(in the rows, 128 means zero)
Known rows, with every step that occurs
zorak > folen > soses > bise: [141 121 179 121 110 136 148 139 128 112 117 111 125 142 147 104 111 131
 127 126 125 139 145]
soses > folen > befid > zugu: [ 90 181 147 124 111 144 178 130 104 166 129 131 131 139 127 138 138 118
 125 116 141 116 132]
soses > bise > befid: [146 114 122 133 105 119 134 131 160  52 149 125 117 131 113 106 153 108
 133 117 153 126 116]
soses > zugu > befid > bise: [148 113 123 135 163 128 134 132 116 209 151 101 119 128 130 136 111 130
 136 143 136 128 132]
soses > folen > befid: [111 152 151 132 100 138 158 131 109  89 135 121 126 148 160 129 158 108
 124 128 162 114 127]
befid > bise > soses: [113  82 123 108 131 107 118 131 126 125 121 155 146 137 130 125 126 130
 146  96 111 134 124]
zugu > befid: [150 127 102 126 146 123 143 137 144  95 138 124 124 147 106 126 127 108
 133 143 179 130 122]
soses > zugu > befid: [176 164 123 142 165 131 134 138 113  99 153  90 114 141 113 142 122 119
 136 146 155 129 124]
folen > zorak > korebo: [144 121 120 126  73 109 133 144 151 100  81 113 129 156 156 140 140 129
 114 141 207 124 131]
bise > soses > folen: [149 131 141 114 144 119 158 132 104  13 140 135 136 140 143 134 134 117
 134 105 108 128 109]
zugu > befid > folen > zorak > korebo: [116 112  88 136 107 120  94 131 144 187  95 121 125 111 141 128 100 129
 105 172 177 123 125]
folen > soses > zugu > befid: [164 169 167 144 168 139 110 140 111  98 146  80 127 120  99 136 146 133
 135 148 109 126 136]
folen > soses > bise: [138 108 171 132 102 133 125 145 131  51 131  96 124 139 119 103 171 117
 140 112 129 124 142]
zugu > soses > bise > befid > folen > zorak > korebo: [111  84  53 146  86 118  93 116 165 136 123 123 115  64 145 107 124 138
 118 166  96 132 127]
zorak > folen > soses > zugu: [152 178 195 117 149 137 125 147 112 149 117  96 133 148 150 138  99 159
 127 121 127 138 139]
bise > befid: [137 140 125 111 127 113 127 125 174  76 134 136 131 148 120 137 159 116
 129 109 181 132 113]
bise > soses > zugu > befid > folen > zorak: [139 126 104 164 150 135  60 113  92 166 133 169 125 106 110 139 121 143
 131 155  70 123 115]
bise > befid > folen > soses: [ 87 135 155 110 144 126  56 105 169 142 126 141 150 116 119 122 149 136
 117 103 133 131 123]
zorak > folen > soses: [130 150 179 100 133 130 136 130 143 132  99 129 142 159 140 133 101 146
 124 117 153 141 135]
bise > soses > zugu > befid > folen: [149 151 113 137 182 126  70 120  90 127 151 134 130 100 113 129  95 137
 137 139  76 135 109]
soses > folen: [150 133 149 111 135 126 176 138 126  50 142 112 124 163 159 134 132 109
 123 107 178 121 125]
soses > bise: [160 102 132 130 100 124 150 149 132  45 140 106 113 152 137 108 151 103
 145 110 170 124 135]
befid > folen: [111 118 124 106 139 123 100 129 149 133 123 132 139 160 151 132 122 120
 126  96 193 126 127]
folen > befid > zugu > soses > bise: [ 99 150  75 142  93 143 158 128 117 168 138 128 116  98  87 106 146 121
 151 133  83 127 144]

Rows
[123  78 141 107 149 115 156 121 108 105 140 145 140 132 157 126 115 128
 134  98  90 131 121] : befid > bise > soses > folen
[ 95 146 149 124 104 128 115 111  77 240 115 157 144 118 156 132  82 167
 145 135  66 136 125] : zorak > folen > befid > bise > soses > zugu
[153 170 190 129 143 134 106 149 116  83 132  86 129 149 130 142 160 138
 138 112 136 124 137] : folen > soses > zugu
[108 125 140 121 162 136  74 118 140 160 128 121 136 112 101 117 127 128
 120 142 134 129 131] : zugu > befid > folen > soses
[118 147 119 130 118 127 155 124 157 140 147 122 118 121  97 116 131 120
 134 106 137 131 124] : soses > bise > befid > zugu
[144 108 143 139 105 133 161 135 128  82 121 153 115 168 146 145 159 107
 115 129 166 113 128] : soses > folen > zorak
[104 155 159 132 121 138 126 124 152 140 136 115 128 102  80 113 158 132
 133 111  97 130 133] : folen > soses > bise > befid > zugu
[ 99 123 108 128  85 110  75 111 175 161  93 137 138 116 156 132 122 139
 105 145 170 124 114] : bise > befid > folen > zorak > korebo
[ 96 160  83 125  93 148 177 124 116 222 121 135 118  98 112 104  86 136
 138 145  74 141 147] : zorak > folen > befid > zugu > soses > bise
[ 86 184 141 125 119 137 157 117  84 137 131 157 138 112 110 136 132 131
 132 108  80 124 117] : bise > soses > folen > befid > zugu
[141 125  75 126 132 134 178 133 133 132 143 113 113 112 101 112 128 122
 143 107  97 136 146] : befid > zugu > soses > bise
[124  62  94 140 118 112 150 115 104 153 113 128 132  84 142 126 101 140
 111 176  69 127 121] : zugu > befid > bise > soses > folen > zorak > korebo
[110  97 106 143  66 118  84 119 162 131 108 119 120  98 153 106 127 130
 110 149 141 121 126] : soses > bise > befid > folen > zorak > korebo
[123 103 139 146 141 142  80 125 125 128 144  99 121  93 112  92 132 113
 128 145  97 128 138] : zugu > befid > folen > soses > bise
[142 106 139 141 107 124 147 130 109  53 117 180 129 140 136 143 158 122
 123 118 104 119 114] : bise > soses > folen > zorak
[113  97  94 145 129 133  91 119 145 195 110 168 123 136 111 136 126 118
 115 158 163 121 127] : zugu > befid > folen > zorak
[116 168  57 107 158 122 152 117 175 163 141 148 128 105  80 138 130 130
 135 105 106 144 123] : bise > befid > zugu > soses
[140 113 138 130  89 116 171 154 128  55  97 100 126 147 180 138 131 126
 108 145 174 116 130] : soses > folen > zorak > korebo
[127 133 168 123 170 140 128 121 107 252 132  98 136 115 132 132  76 162
 125 158  89 140 144] : zorak > folen > soses > zugu > befid > bise
[ 98 129 164 104 135 128  70 124 147 142 109 127 144 143 138 128 144 130
 127 102 153 126 137] : befid > folen > soses
[108  63 139 132 107 122 145 115 110 156 115 183 133 140 150 139 146 130
 125 126  80 122 125] : befid > bise > soses > folen > zorak
[149 102  94 138 117 135 176 126 134  88 127 149 116 131 137 145 167 120
 122 141 112 119 134] : zugu > soses > folen > zorak
[124 156  72 103 155 126 171 135 149 158 129 137 126 130 103 139 120 127
 139 102 128 140 136] : befid > zugu > soses
[135  82 106 123 168 123 158 113 102 137 152 137 133 107 126 121 106 125
 130 133  73 134 117] : zugu > befid > bise > soses > folen
[168 163 141 128 148 120 112 138  95  49 141 131 128 142 133 144 141 133
 146 104 108 132 114] : bise > soses > zugu
[142 147 120 140 180 135  95 125 112 173 155 103 120 127 138 135  95 128
 128 138 148 125 123] : soses > zugu > befid > folen
[162 172 169 131 172 141 126 129 107 162 136  90 125 126 119 137  78 149
 121 159 103 141 136] : zorak > folen > soses > zugu > befid
[104 100 128 130  99 128  87 125 151 175  98 172 131 167 143 141 136 123
 120 115 182 116 130] : befid > folen > zorak
